Known rows, with every way that one mark hangs from another
digaf{zizum{ranof}}: [-1.48 -0.61  0.70  0.95  2.71  2.78  1.04 -1.96 -0.08 -0.57 -0.38 -0.43
 -3.25  0.36  1.57  1.41  0.05 -2.93 -1.76  1.27  1.03 -4.25  2.08  0.56
 -0.73 -1.78 -3.77  0.14  0.62 -3.04 -3.01 -0.13 -0.73  0.35]
ranof{gotar rivu}: [-1.40  0.75  2.41 -2.11  2.03  0.85  1.11  1.67  3.71 -3.36  1.11 -2.19
 -0.22 -0.74  0.12  0.54 -1.21 -3.66  0.37  2.50  1.20 -3.19  1.13 -0.65
 -2.00  0.09 -5.53 -2.62  0.76 -3.36 -2.12 -1.70 -0.44  0.72]
gotar{digev{zizum} ranof{rivu{digaf}}}: [-2.06  1.57 -0.64  2.70  1.08 -2.55  0.09 -0.22 -0.35 -2.91 -0.30 -2.55
 -0.29 -0.49  0.37 -0.83 -1.76 -2.72  0.68  2.19 -0.46 -0.85  0.83 -1.61
 -2.27 -2.58 -1.55 -4.59 -1.51 -2.97 -2.88 -1.72 -1.06  1.35]
digaf{zizum{ranof{rivu}}}: [-1.37 -0.03  1.00 -0.17  2.27  1.77  1.13 -1.95  0.06 -1.63 -0.83  0.19
 -2.24  0.93  1.10  0.38  0.12 -3.81 -0.23  1.33  1.98 -3.90  1.15  0.68
 -1.73 -0.06 -4.34 -0.93  0.85 -2.92 -3.10  0.33  0.45 -0.22]
digev{rivu{digaf} zizum{ranof{gotar}}}: [-2.17  1.72 -1.04  1.70  1.34 -2.65  2.62 -1.87 -0.43 -0.99 -2.14 -4.73
 -1.31  0.12  0.20 -2.06 -2.95 -2.75 -4.44  2.20  1.12 -2.52  1.95 -0.75
 -2.98 -1.10 -2.67 -2.56  0.32 -3.15 -3.36 -0.27 -0.74  3.93]
digaf{zizum{ranof{gotar}}}: [-2.40  0.14  1.45 -0.23  2.54  2.94  1.40 -1.16  0.53 -0.80  0.20 -1.01
 -2.70 -0.10  1.88  0.11 -0.71 -3.41 -1.53  1.97  0.48 -4.50  2.26  0.67
 -0.32 -0.55 -3.89 -0.47  0.83 -2.48 -2.38  0.37 -1.35  1.03]
rivu{digaf ranof}: [-0.65  1.84 -0.38  1.03  2.46  0.43  3.37  1.68  2.56 -1.32  0.95 -1.98
 -4.40 -0.41 -1.15  3.19 -1.03 -2.45 -4.69  0.73 -0.72 -1.11  1.88 -2.10
  0.44 -5.19 -1.33  0.90 -2.37 -3.75 -1.83 -3.05  0.12  2.61]
digev{rivu}: [-1.66 -0.39  0.62  0.11  2.94  0.20  0.11 -0.41  1.61 -1.56 -0.01 -4.18
 -1.27 -1.27 -0.44  2.21 -1.33 -0.76 -2.37  1.61  1.30 -2.21  1.50 -1.39
 -2.66 -2.79 -4.71 -1.39 -1.16 -4.96 -3.65 -2.76 -0.95  0.85]
rivu{digaf{zizum} ranof{gotar}}: [-1.87  2.41  0.47  0.82  1.99  0.59  3.52  0.79  1.92 -1.69  0.76 -1.05
 -2.46  0.27  0.28  1.62 -0.91 -2.71 -4.60  1.80 -0.64 -1.94  2.45 -0.62
  0.26 -3.01 -0.93 -0.23 -2.41 -1.81 -1.17 -1.31  0.32  2.96]
gotar{digev ranof}: [-3.09  0.05  0.58  1.47  2.93  1.80 -0.90  1.14  1.54 -1.59  2.36 -2.86
 -2.69 -2.47  0.89  1.57 -1.15 -1.86  1.02  2.16 -1.83 -2.07  1.36 -2.49
  0.38 -4.40 -2.28 -1.59 -2.44 -3.90 -2.59 -2.34 -3.36  0.04]
zizum{digaf ranof}: [-1.56 -1.27  1.01  0.56  2.32  2.91  1.84 -0.15  0.71 -0.52  0.00 -1.74
 -6.17  0.40  0.96  0.66 -1.03 -3.46 -2.02  0.46  1.25 -2.85  1.33 -1.09
  2.62 -2.38 -2.35 -0.34  1.80 -4.44 -2.50  0.51 -1.37  1.86]
zizum{ranof}: [-1.52 -0.47  0.86 -0.29  2.93  2.90  1.33  0.14  1.45 -0.50  0.58 -1.95
 -4.63 -0.61  0.24  1.24 -0.87 -3.36 -1.79  1.10  0.62 -3.96  1.67 -0.99
  0.07 -2.53 -4.06  0.85  1.10 -4.31 -2.93 -1.19 -1.47  0.77]
ranof{gotar}: [-1.56 -0.06  2.03 -0.88  2.86  2.33  0.98  1.86  3.66 -1.83  1.70 -3.04
 -1.58 -1.50  0.51  1.70 -1.55 -2.64 -1.28  2.51 -0.34 -3.75  2.28 -0.96
 -0.54 -2.10 -4.84 -1.66  0.07 -3.33 -1.92 -2.47 -1.83  1.84]
ranof{gotar{digev{zizum}} rivu{digaf}}: [-0.50  1.54  0.21  1.35  0.91 -2.63  1.19  0.82  1.69 -3.39  0.95 -3.48
  1.56 -0.48  0.84 -1.12 -2.79 -3.41 -0.18  2.68  0.11 -1.20  0.69 -0.95
 -2.84 -0.91 -2.81 -5.86 -0.57 -2.34 -2.28 -1.54  0.01  3.08]
rivu{ranof}: [-1.00  0.77 -0.15 -0.34  3.13  1.87  1.32  1.46  2.59 -1.06  1.33 -1.84
 -3.60 -0.31 -0.50  3.37 -0.85 -1.85 -2.82  0.96  0.15 -2.67  1.67 -1.74
  0.18 -4.56 -3.48  1.82 -1.89 -4.05 -2.65 -3.42 -1.23 -0.19]
digaf{zizum}: [-0.20 -0.89  1.00  0.93  2.80  2.33  0.23 -1.14  0.99 -1.58 -0.05 -0.73
 -1.22 -0.11  1.53  3.26  0.04 -1.68 -1.62  1.31  0.69 -3.54  2.22  0.56
 -1.50 -2.40 -4.09 -1.42 -0.50 -3.09 -2.77 -2.08 -0.26  0.80]
gotar{digaf digev ranof}: [-4.25 -1.69  1.08  3.34  1.96  0.36 -1.02  0.91  1.90 -2.14  1.49 -1.98
 -3.71 -2.46  1.72  0.76 -1.67 -1.91  0.66  3.38 -2.59 -0.48  1.39 -1.46
  1.64 -5.02 -1.63 -2.60 -0.62 -4.26 -1.80 -1.58 -2.85  0.97]

Rows
[-2.65 -2.20  0.58  3.87  1.49  0.96 -0.30 -1.65 -0.29 -1.36  1.11 -1.08
 -3.26 -0.77  3.57  0.74 -1.53 -2.36 -0.49  2.52 -0.84 -1.34  1.08  0.76
  0.74 -3.46 -1.75 -2.34  0.87 -3.08 -2.21  0.66 -1.21  1.43] : gotar{digaf{zizum{ranof}} digev}
[-1.84  0.89 -1.27  0.57  1.98 -2.11  1.35 -1.14 -0.12 -1.52 -1.63 -4.62
 -1.11  1.23  0.13 -0.53 -2.93 -1.17 -4.21  1.77  2.09 -1.20  1.70 -1.44
 -0.39 -2.57 -2.24 -1.93  0.12 -3.46 -3.23 -1.22 -1.23  1.37] : digev{rivu{ranof{gotar}} zizum{digaf}}
[-3.27 -0.30 -1.07  2.96  1.86 -1.88 -1.27 -1.76 -1.82 -1.67 -0.62 -4.76
 -0.97 -0.81  1.17 -0.75 -2.39 -0.54 -0.37  2.02  0.32 -0.43  1.31 -2.41
 -0.44 -3.59 -1.20 -4.27 -1.13 -3.93 -3.81 -0.88 -2.86  0.98] : gotar{digev{rivu zizum{digaf}} ranof}
[-0.49 -1.29 -0.86  2.20  1.79 -2.01  0.25 -2.36 -1.17 -1.69 -2.55 -4.49
 -0.83  0.96  0.66  0.49 -2.08 -0.66 -3.02  1.22  2.47 -1.35  1.62 -0.77
 -1.91 -2.41 -3.49 -3.70  0.94 -4.31 -4.06 -1.57 -0.84  1.97] : digev{rivu zizum{digaf}}
[-1.51 -0.71  1.37 -0.35  1.78  1.82  1.94 -0.08  0.87 -1.87 -0.41 -1.09
 -4.99  1.09  0.53 -0.40 -0.89 -4.58 -0.67  0.47  2.40 -2.36  0.17 -0.72
  1.64 -0.43 -3.06 -1.23  2.19 -4.33 -2.57  0.98  0.02  1.15] : zizum{digaf ranof{rivu}}
[-2.73  0.12  0.85  0.23  2.22  0.85  1.71  2.39  3.84 -1.86  1.25 -1.96
 -3.69 -0.67  0.49  1.49 -1.88 -2.59 -2.98  2.85 -0.95 -1.72  2.12 -0.96
  1.69 -3.93 -2.87  0.41 -0.06 -3.49 -1.27 -1.88 -1.64  1.25] : rivu{ranof{gotar{digaf}}}
[-3.36 -0.82  1.68  0.71  2.02  1.78  1.81  0.85  2.62 -1.00  0.63 -1.99
 -4.73 -0.95  1.52 -0.82 -1.86 -3.91 -1.89  2.98 -0.50 -3.37  1.93 -0.16
  1.14 -1.78 -3.76 -0.42  2.51 -3.76 -1.64  0.43 -1.92  2.40] : zizum{ranof{gotar{digaf}}}
[-1.87  1.86 -0.71  0.78  2.25 -1.46  2.48  0.40  1.29 -1.30  0.22 -3.62
 -3.15 -0.54 -1.61  2.05 -1.80 -1.16 -5.05  1.11  0.39 -0.44  1.31 -2.53
 -1.53 -4.33 -1.57  0.30 -3.13 -4.15 -2.57 -2.56  0.16  2.17] : digev{rivu{digaf ranof}}
[-5.35 -1.34  0.62  3.41  1.79 -1.21 -1.41 -0.21  0.62 -2.19  0.63 -3.78
 -2.56 -2.75  1.36 -0.20 -2.35 -1.01 -0.17  3.55 -1.65  0.47  1.11 -1.63
 -0.03 -4.65 -1.68 -3.22 -1.35 -4.71 -2.28 -0.83 -2.63  0.90] : gotar{digaf digev{rivu} ranof}
[-1.97 -0.87 -2.26  3.75  1.63 -3.79 -0.78 -1.44 -0.83 -1.93 -0.18 -4.55
 -0.35 -0.62  1.79  0.41 -3.51 -0.25 -2.58  2.74  0.09  0.70  0.87 -1.29
 -1.66 -5.07 -1.71 -2.85 -0.72 -3.83 -3.54 -2.08 -1.69  0.68] : gotar{digaf digev{rivu{ranof} zizum}}
[-1.87  2.59  0.01  1.55  1.85  0.18  2.43  1.08  1.46 -1.59  2.47 -1.98
 -1.82 -0.59  1.17  1.40 -2.05 -2.18 -3.29  1.76 -1.59 -1.22  1.67 -1.27
  0.37 -3.90  0.02 -1.23 -3.35 -1.73 -1.02 -1.04 -0.49  2.74] : rivu{digaf{zizum} ranof{gotar{digev}}}
[-2.23  0.07 -0.28  2.17  1.29 -1.29 -0.82 -0.70 -1.03 -2.72 -0.59 -2.47
 -0.85  0.15  1.18 -1.19 -1.62 -2.56  1.86  2.05  0.57 -1.02  0.54 -1.54
 -0.10 -1.94 -1.76 -4.75 -0.08 -3.59 -3.15 -0.84 -1.79  0.18] : gotar{digev{zizum{digaf}} ranof{rivu}}
[-2.91  2.61 -0.02 -0.14  2.13 -1.31  3.18  1.18  2.15 -1.71  0.78 -4.30
 -2.42 -0.82 -1.26  0.87 -2.45 -1.67 -5.03  1.81 -0.14 -1.00  1.64 -2.52
 -1.08 -3.36 -1.74 -0.24 -2.99 -3.40 -2.07 -1.80 -0.46  2.82] : digev{rivu{digaf ranof{gotar}}}
[-2.51  1.87  1.66 -0.92  1.39  0.75  3.33  1.10  2.57 -1.95  0.37 -1.85
 -3.29 -0.35 -0.26 -1.51 -1.64 -5.38 -1.61  2.17  0.71 -3.01  0.82 -0.81
 -0.84  0.38 -3.48 -1.21  0.73 -3.09 -1.82  0.39  0.13  2.96] : zizum{ranof{gotar rivu{digaf}}}
[-3.33 -0.15  1.75  0.30  1.30  0.31  0.73  0.83  1.92 -2.42  1.86 -2.20
 -2.43 -1.17  1.84 -2.13 -2.58 -4.66  0.96  3.24 -0.06 -2.00  0.13 -0.70
  0.11 -0.55 -3.35 -2.59  1.70 -3.11 -1.90  1.11 -1.51  1.12] : zizum{ranof{gotar{digaf digev} rivu}}
[-2.99  1.40  1.51  1.45  1.26  0.21  1.61 -0.44  1.33 -3.00 -1.31 -0.03
 -2.48  0.25 -0.18  0.37  0.48 -3.35 -0.62  2.01  0.09 -1.85  1.74 -0.11
 -1.33 -1.37 -2.46 -2.32 -1.22 -2.92 -2.00 -1.05  0.72  1.30] : gotar{ranof{rivu{digaf{zizum}}}}
[-2.76 -0.98  2.57  0.71  0.78 -0.22  0.83 -0.16  2.86 -3.83 -0.50 -0.40
 -0.45  0.27  1.83 -0.19 -0.99 -3.67  0.00  3.69  0.72 -1.81  1.73  1.68
 -1.36  0.44 -4.42 -3.84  2.12 -2.74 -1.38 -0.21  0.68  1.37] : ranof{gotar{digaf{zizum}} rivu}
[-1.70  1.43  1.88  1.11  1.01 -0.72  1.32  0.71  1.67 -3.42  2.04 -1.82
  0.93 -0.86  1.48 -0.20 -2.04 -3.43  0.09  2.55 -0.03 -1.41  0.50 -0.33
 -1.94 -0.40 -2.07 -5.09 -1.57 -1.94 -1.36 -0.51  0.78  2.51] : ranof{gotar{digev} rivu{digaf{zizum}}}
[-0.91  0.37 -2.02  1.68  2.14 -2.38  0.81 -1.85 -1.23 -1.44 -1.94 -4.12
 -1.81  1.61  0.11  0.80 -2.07 -0.60 -4.25  0.81  2.40 -0.79  1.35 -1.72
 -0.74 -3.49 -2.12 -1.43 -0.12 -4.08 -3.85 -1.64 -0.90  1.05] : digev{rivu{ranof} zizum{digaf}}
[-4.12 -1.68  1.60  3.37  1.78  1.04  0.15 -1.23  1.39 -2.14 -1.63  0.28
 -3.84 -0.27  1.95  1.14  0.09 -2.27 -1.01  3.18 -1.27 -1.65  2.85  1.28
  0.66 -3.41 -2.41 -1.82  0.73 -3.40 -1.65 -0.88 -0.94  0.93] : gotar{digaf{zizum} ranof}
[-2.59 -1.14 -0.08  2.87  1.13 -2.83 -0.74 -0.51  0.80 -2.32  0.33 -5.30
  1.02 -1.57  2.41 -1.03 -3.91 -1.05 -1.12  3.79 -0.40 -0.81  1.57 -0.61
 -1.91 -2.66 -2.95 -5.12  0.43 -3.37 -2.60 -1.17 -2.19  2.37] : ranof{gotar{digaf digev{rivu zizum}}}
[-2.61  0.09  2.16 -1.30  1.58  1.94  2.30  0.57  1.81 -2.02  0.48 -1.60
 -4.14  0.68  0.69 -1.92 -1.64 -5.10 -0.35  1.63  1.95 -2.93  0.49 -0.96
  1.98  0.64 -3.22 -1.84  2.66 -3.70 -1.91  1.66 -0.59  1.97] : zizum{digaf ranof{gotar rivu}}
[-0.51 -0.43 -0.48  1.07  1.34 -0.43  1.20 -2.03 -0.83 -1.70 -2.30 -1.63
 -2.88  2.33  0.82 -1.16 -1.25 -3.64 -1.19  0.82  2.92 -2.46  0.81 -0.14
 -0.24 -0.27 -3.48 -2.62  3.09 -3.69 -3.67  0.22 -0.32  1.24] : digev{zizum{digaf ranof{rivu}}}
[-1.13  1.44  2.16  0.16  0.96 -0.25  2.61  0.25  2.46 -3.58  0.13 -0.76
 -0.07  0.20  0.51  0.02 -1.01 -3.85 -1.46  2.33  0.88 -2.23  1.55  0.48
 -2.13  0.38 -3.34 -3.69 -0.51 -2.22 -1.47 -0.74  1.57  2.88] : ranof{gotar rivu{digaf{zizum}}}
[-3.01  0.18  0.65  1.71  1.98  0.48  0.50  1.02  1.72 -1.96  2.40 -1.63
 -1.90 -0.93  2.26  1.01 -2.20 -1.95 -1.84  3.03 -1.43 -0.93  1.45 -0.78
  1.27 -3.92 -1.32 -1.11 -1.45 -2.24 -1.14 -0.97 -1.55  0.98] : rivu{ranof{gotar{digaf{zizum} digev}}}
[-0.87  2.06 -2.31  2.38  1.72 -3.59  2.32 -1.54 -0.35 -1.28 -2.07 -4.18
 -1.07  0.87 -0.99  1.02 -1.99 -0.97 -5.62  1.22  1.21 -0.79  1.81 -1.70
 -3.11 -3.82 -1.83 -1.19 -2.17 -3.51 -3.65 -2.74  0.20  2.20] : digev{rivu{digaf ranof} zizum}
[-0.68  1.52 -0.21  1.94  2.04  0.66  2.90  0.04  0.99 -1.39  0.00 -0.47
 -3.43  0.80 -0.02  3.07 -0.32 -2.15 -4.90  0.79 -0.41 -1.41  2.19 -0.62
 -0.14 -4.34 -1.03  0.29 -2.69 -2.36 -1.85 -2.23  0.76  2.41] : rivu{digaf{zizum} ranof}
[-2.94  1.57  1.65  0.52  1.60 -0.02  1.82  0.91  2.53 -2.91 -0.51 -1.03
 -3.33 -0.45 -1.11  0.56  0.01 -3.65 -0.55  2.01 -0.17 -1.66  1.36 -1.36
 -0.97 -2.07 -2.70 -1.90 -0.83 -3.88 -2.00 -1.92  0.08  1.56] : gotar{ranof{rivu{digaf}}}
[-4.49 -1.09  2.04  1.53  1.37 -0.01  0.29  0.26  2.76 -3.39 -1.08 -0.41
 -3.60 -0.54  0.27 -0.02 -0.42 -3.28  0.44  3.12 -0.44 -0.99  1.49 -0.05
 -0.03 -2.18 -3.65 -2.26  1.37 -4.35 -1.79 -1.27 -0.53  0.50] : gotar{digaf ranof{rivu}}
[-4.59 -0.79  1.18  1.16  1.82 -0.14  0.51  0.10  1.09 -1.19  1.71 -4.09
 -2.93 -2.13  1.61 -1.84 -3.47 -2.80 -1.14  3.33 -0.55 -1.64  0.70 -1.27
  0.24 -2.08 -2.63 -2.01  0.67 -3.95 -2.17  1.01 -2.53  1.98] : zizum{ranof{gotar{digaf digev{rivu}}}}
[-0.31 -1.18 -0.72  1.98  2.09  0.53  1.43 -1.96 -1.09 -0.51 -1.96 -2.45
 -3.97  1.55  1.28 -0.07 -1.57 -2.83 -2.50  0.87  1.80 -2.84  1.76 -0.35
  0.74 -2.18 -2.97 -1.76  2.92 -3.79 -3.72 -0.16 -1.21  1.94] : digev{zizum{digaf ranof}}
[-1.74  2.64  0.49  0.03  2.19  0.57  3.71  2.70  3.50 -1.59  1.63 -2.63
 -3.55 -0.60 -0.86  1.82 -1.71 -2.98 -4.51  1.66 -1.26 -1.95  2.11 -1.93
  0.73 -3.85 -1.47  0.42 -2.26 -2.95 -1.02 -2.29 -0.52  3.34] : rivu{digaf ranof{gotar}}
[-1.88  1.70 -0.67  1.51  1.94 -1.19  2.43 -1.21  0.09 -1.51 -0.80 -2.62
 -2.26  0.22 -0.58  2.08 -1.11 -1.12 -5.31  1.12  0.86 -0.65  1.66 -1.25
 -1.91 -3.84 -1.27 -0.01 -3.25 -3.20 -2.78 -1.64  0.62  2.01] : digev{rivu{digaf{zizum} ranof}}
[-1.24  0.71 -1.81  3.33  1.45 -2.54  0.73 -2.21 -1.86 -0.86 -0.32 -5.09
 -0.83 -0.99  0.88 -0.80 -3.32 -1.71 -2.60  1.53  0.47 -1.22  0.71 -1.70
 -2.97 -3.23 -1.29 -3.26 -1.39 -3.53 -4.10 -0.81 -1.25  2.71] : gotar{digev{rivu{digaf} zizum{ranof}}}
[-2.57  0.26  1.07 -0.16  2.77  0.14 -0.46  0.91  1.97 -1.94  2.96 -5.32
  0.61 -2.91  1.08  0.53 -3.24 -1.16 -0.45  2.71 -0.28 -2.00  0.96 -2.04
 -1.63 -2.35 -3.56 -3.14 -1.90 -3.84 -2.59 -1.78 -2.48  1.30] : ranof{gotar{digev{rivu}}}
